Known rows, with every step that occurs:
e, l: [-11.3  12.6 -18.2 -17.7 -10.3   1.2 -22.8 -23.8  -8.9  -5.2  16.1  16.0
  -1.9  20.7   8.7 -19.0  14.5  11.2 -17.6 -30.0  13.1   8.6  18.9 -13.1
  -9.8]
c, k: [-17.7  47.2  28.2 -21.3  16.2 -30.8 -28.1 -12.2  10.2 -35.6   1.2  14.4
  -2.1   6.1  26.4  10.5  13.7 -12.4 -37.4 -11.1   8.5  -5.6  55.9  -6.9
  24.7]
l, u, s: [-12.7  -8.7  24.0  31.8   8.0  -1.2  18.7   5.8   0.6 -12.1  -3.1  16.2
  31.5  15.7 -15.6  35.4  -0.8 -10.3 -18.3  20.7   6.1   8.0  18.1  -9.6
  33.2]
k, c, e, l, u, m: [  1.7 -53.0  -0.5  48.9 -41.8  -8.9  -0.7 -48.8  22.6  65.5  -5.7   6.9
  17.5  12.2 -14.6  57.1   9.4  15.0   7.4  18.2  -7.3 -10.8  -7.0 -13.3
 -52.8]
a, u, m: [-14.1  34.9  -0.5   6.0  -7.9  14.8 -18.5  -1.6  10.9 -11.1 -22.4  -7.0
  -6.8  15.5  -2.5 -10.4  17.4  23.4 -22.8  16.8   4.4  17.7  -0.3  18.5
  12.3]
l, u, s, e, c, k: [ 10.2 -26.7  -2.2  62.7  17.6  -8.0  26.9   4.6   9.7  19.4  13.2  -6.2
  27.2 -13.6   5.2  22.2  -4.1  -7.4  -0.2 -11.4   3.1 -10.6  -0.9   4.2
  -9.8]
k, s, e, l, u, m: [ 30.6 -51.4 -21.8  16.0 -39.8   5.6 -14.1 -19.4  23.4  54.5  32.7 -11.8
  18.9  16.0 -24.7  -4.4   2.8  25.6  39.4  35.4 -13.5  14.6 -48.2 -10.1
 -41.5]
c, e: [  3.1  17.9  20.8 -56.1   8.0 -17.6 -10.7 -10.1  -9.9 -24.2 -19.9  31.2
 -13.5   7.5  35.9  15.5  -4.1 -21.5 -11.9   2.0   4.1  -5.1  37.1   2.0
   9.3]
r, u, l: [  3.3  45.3  23.2 -33.1 -12.6  14.3 -18.0  12.7  -0.3 -27.5 -19.6 -11.5
 -15.9   4.3  12.3  -9.2  24.5 -13.9 -51.9 -11.9  -6.1   4.9  -9.3 -14.6
  18.4]
r, u, m: [ 11.9  49.9  19.9 -16.3 -30.6 -16.5 -53.0   5.8   0.0 -13.0 -27.4 -25.6
  -4.4  23.7  10.7  -2.1   9.7  12.9 -25.8  34.3 -23.9  35.6 -12.9 -16.3
   1.7]
e, l, u, m: [ -0.3 -11.6 -16.7  42.1 -21.7  16.3  -9.7 -25.0  29.3  31.5   3.7   4.7
  37.3  21.9 -19.8  17.7  20.2  27.3 -12.8  10.1  -2.9   9.8   8.2 -15.1
 -21.6]
r, u: [  7.9  40.6  22.9 -30.5  -2.5 -24.1 -48.3   0.2  -7.5 -33.0 -24.5  -3.6
 -18.7  16.7  23.6 -21.2   9.5  -2.9 -33.9  -8.0 -10.1  29.5  20.9 -17.7
  13.7]
k, s, e, m: [ 16.2  14.1  11.7 -59.5   3.3  -6.3 -31.1  10.7   1.3 -19.8  31.1  -5.5
  -1.7  -3.9   1.5  -9.5 -18.0  13.3  30.7  28.3 -10.0  18.0  -3.9  -5.3
 -23.4]
e, l, u: [ -3.2 -21.7 -13.8  27.4   4.2   7.4  -3.8 -28.1  20.9  10.5   8.7  25.1
  23.0  16.4  -9.1   1.6  18.5  10.8 -16.4 -33.1   7.9   5.7  40.2 -18.8
  -4.5]
u, s, e, m: [ -2.4  19.3   9.1 -29.1  21.5  26.0  14.2  23.7 -11.5 -11.9  23.7  -1.4
   0.7 -13.8 -12.0  -2.1 -17.1   2.5  18.0  27.8  -1.3  12.0  -4.4  -1.9
  -8.3]
r, u, s, e, c, k: [ 11.0  21.1   4.6  19.0  -3.7 -25.7  -3.0  17.6 -13.6  10.2   5.9 -36.2
 -16.4 -10.9  27.9 -20.7   5.2 -11.9  -0.3  -4.4 -10.2  10.2 -29.7  -3.6
  -7.0]
k, s, e: [ 29.8 -12.0   8.2 -64.1 -17.7 -20.0 -42.5   0.2 -21.6 -24.1  16.4  -6.5
 -20.6  13.6  12.3 -26.1 -17.0  -3.7  21.8  18.2  -1.7  15.4 -31.4  -0.2
  -9.5]
k, c, e: [  1.0 -16.8  29.6 -27.9 -17.0 -39.5 -28.3 -31.5 -20.5 -10.3 -21.8  14.9
 -20.6  10.3  23.7  41.5 -11.5 -10.4  -9.8  -0.5   2.5  -7.4   8.5  -4.9
 -21.7]
c, k, m: [-24.6  65.2  21.0  -9.7  11.6 -35.6 -24.4 -17.0  14.6 -56.8  10.8  32.3
  -4.6 -14.5  19.9  13.9   7.0  -2.9 -23.7  -4.3  17.5  -0.8  42.3 -12.6
  41.1]
c, e, a, u, l: [-17.8  10.6  -7.7 -14.0  22.5  38.8  48.5  23.2  15.3   5.0 -53.8   5.2
 -14.2 -22.8   0.0  -0.2   9.8 -16.3 -17.1 -26.4  -4.3 -45.3  27.5  34.1
  28.3]
l, u, s, e: [ 18.3 -39.2   9.0  14.3  19.1  12.4  20.9   7.6  -4.1   1.5   2.8   8.1
   6.3  -2.1 -20.2   9.1 -12.9 -13.7   7.0   7.2   0.6   5.0 -11.6  -1.9
   8.9]

Rows:
[ -5.9  32.2  10.3   5.0 -26.4 -58.5 -40.5  -4.0  -3.4 -27.4  21.5 -18.6
  27.1  18.0  42.1  15.4   6.9   4.9 -11.3  12.2   4.2   2.2   6.4  -2.5
  -2.1]
e, c, k, s
[-21.0 -20.1  -4.4  47.1  -2.5  11.7  33.2  -8.5   3.7  23.7  21.4  16.4
  33.6  17.8 -23.8  12.3  17.6   4.3  -7.3   2.8  14.3   1.8  11.5 -18.9
  14.0]
e, l, u, s
[ 15.3 -18.5 -33.3 -37.1  -1.3  15.1 -19.9 -23.3 -13.0   9.2  20.5  12.3
 -26.2   2.3   3.7 -45.0   1.1   8.0  10.1 -39.7   7.5   7.4  -9.6  -5.1
 -37.3]
s, e, l
[ 14.7 -31.2  -3.3  29.0 -24.5  -8.9  -5.8 -25.7  42.1  63.4  42.1 -14.0
  15.7   1.1 -14.5   4.3  20.9  10.6  27.8  35.0  -8.3  -3.0 -15.8 -10.6
 -28.5]
c, k, s, e, l, u, m
[  0.9 -21.4 -23.8 -15.2  -9.9  19.6  17.2  -4.4 -31.3  22.4  36.6   2.3
 -16.8   3.6 -10.6 -33.2   2.4  -0.8  22.7  -6.4  13.2   3.2 -41.5  -5.2
 -13.7]
u, s, e, l
[-19.6  56.5  -8.4  22.5  -5.3 -35.4 -27.4 -15.8   7.9 -51.6   7.2  13.4
  18.1 -12.2  32.9  13.9  -1.7  15.2 -23.5 -25.2  15.8   2.8  22.0  -7.0
   7.8]
e, c, k, m
[  8.2 -15.7 -31.3  -9.8  27.0  60.8  27.2  28.0   7.2   0.4 -36.9 -16.3
 -28.2 -26.7 -26.7 -40.7  -5.4  -0.4  -8.1 -50.7 -10.1 -29.2 -11.2  36.5
   5.8]
s, e, a, u, l
[-17.7 -59.5  11.2  54.9 -24.5 -14.1  40.2 -33.3  -3.9  58.5  13.0  18.3
  14.2   8.7 -16.2  53.9   8.8  -7.5  12.8   9.9  11.4 -17.5  -7.8 -15.0
 -19.9]
k, c, e, l, u, s
[-18.8 -22.2   0.8  15.5  -0.8  21.2  30.8   4.7   2.6  18.2 -51.6 -12.3
 -19.2 -19.2 -13.7  26.7   2.0  -6.9 -12.9 -30.0  -5.9 -47.6   0.7  30.4
   0.9]
k, c, e, a, u, l
[  0.6   3.4   2.3 -38.4  16.7 -15.7  -2.6  10.8  -5.1 -14.2 -47.0   9.0
  -0.9   3.1  18.7  19.8 -20.2 -17.2   4.0  -8.8 -19.5 -19.0  50.6   8.0
  13.3]
c, e, a
[ 25.7 -46.2 -18.3  47.3   1.8   7.6  18.2   9.0  -9.6   7.4   0.8  -6.5
  28.3   0.3  -6.7  15.1 -19.3   4.1   8.7 -10.9  -1.1   9.3 -32.8   3.3
 -24.3]
l, u, s, e, c
[  8.4  -5.2 -14.8 -11.8 -13.7  11.8   5.3   3.0 -25.8  31.5  19.8 -15.1
 -37.6   2.7  -4.4 -54.3  12.4  -4.2  18.1  -2.3  -2.2  22.0 -43.1 -17.9
 -10.2]
r, u, s, e, l
[-22.9  27.9 -23.2  50.4  11.9   0.6  35.1   5.2   2.6 -11.2  18.3   2.8
 -14.4 -40.1   4.5 -27.5   3.2   8.3  16.1 -17.6  27.8  -3.1 -29.4  24.8
  18.3]
a, u, s, e, c, k, m
[ 17.2 -54.4  -8.0  32.6  28.9  16.7  27.7  29.0  -0.9  11.4 -23.9 -11.5
  18.6  -4.6 -39.6  12.0 -32.0  -6.5  22.5  -2.5 -22.7  -9.9   0.7   5.1
   8.0]
l, u, s, e, a
[-12.5  45.5  23.0 -54.8  26.3  -0.2   0.4   1.0  14.8 -20.7  -7.8  30.2
   5.2 -10.1  26.4  28.5  -1.5  -4.0   0.4  15.4  -1.8  -2.4  67.2  -5.5
  -5.8]
c, e, m
[ -5.3  -4.7  -4.3  -9.5  18.9  25.7  23.8  14.1 -18.9  -2.8   0.3   2.5
 -34.5  -8.4  -9.6 -44.1   1.6  -6.2   7.8  -2.1  15.2   7.2 -25.6  26.7
  20.6]
a, u, s, e
[  8.2 -20.6 -11.7 -16.6  14.1   9.5  12.1  32.3 -31.4  -3.3 -16.9 -21.4
  -6.7  -0.3 -21.3 -10.9 -36.8  -8.6  23.9   3.1 -17.8  -7.1 -22.7   8.0
   7.8]
u, s, e, a
[ -9.1  26.5 -15.8  23.9  -4.1 -17.7  12.3   5.5 -13.5 -21.7  26.8  -0.5
   2.1 -29.2  12.7   2.6 -12.0  -0.3  13.9   0.1  17.5  -1.9 -38.4   0.4
   6.5]
u, s, e, c, k, m
[-35.0   9.0  -9.3  25.5  19.7  13.3  30.2  34.0 -13.8 -10.0 -32.0 -15.0
   5.7   7.4 -25.0 -13.2  -3.6   6.0  -1.9   2.6   0.0  -8.0  15.2  25.3
  50.2]
e, a, u, s
[ 13.5   8.0  24.4 -51.1  -0.7 -39.2 -33.6  -5.9   0.0 -14.6  28.4  -5.4
 -19.6  -0.3  22.9 -14.2   0.7 -18.9  12.5  17.3  -1.4  -1.1   2.1  -0.6
   4.0]
c, k, s, e
[ 13.8 -20.6 -21.3 -22.8  -0.4  36.6  19.4  32.1   4.3   2.3 -15.1 -31.5
 -19.5 -15.2 -20.8 -39.0  -5.9   0.3  16.6 -14.1 -11.6 -24.1 -41.6  34.1
  11.3]
k, s, e, a, u, l
[  3.7 -13.5  11.8  16.7  39.6  34.5  33.3  18.9  19.5   7.7  15.7  11.3
  24.4 -19.5 -28.6  23.3 -14.7   4.2  19.3  23.3  -4.1   9.3  16.0  -6.9
  -5.7]
l, u, s, e, m
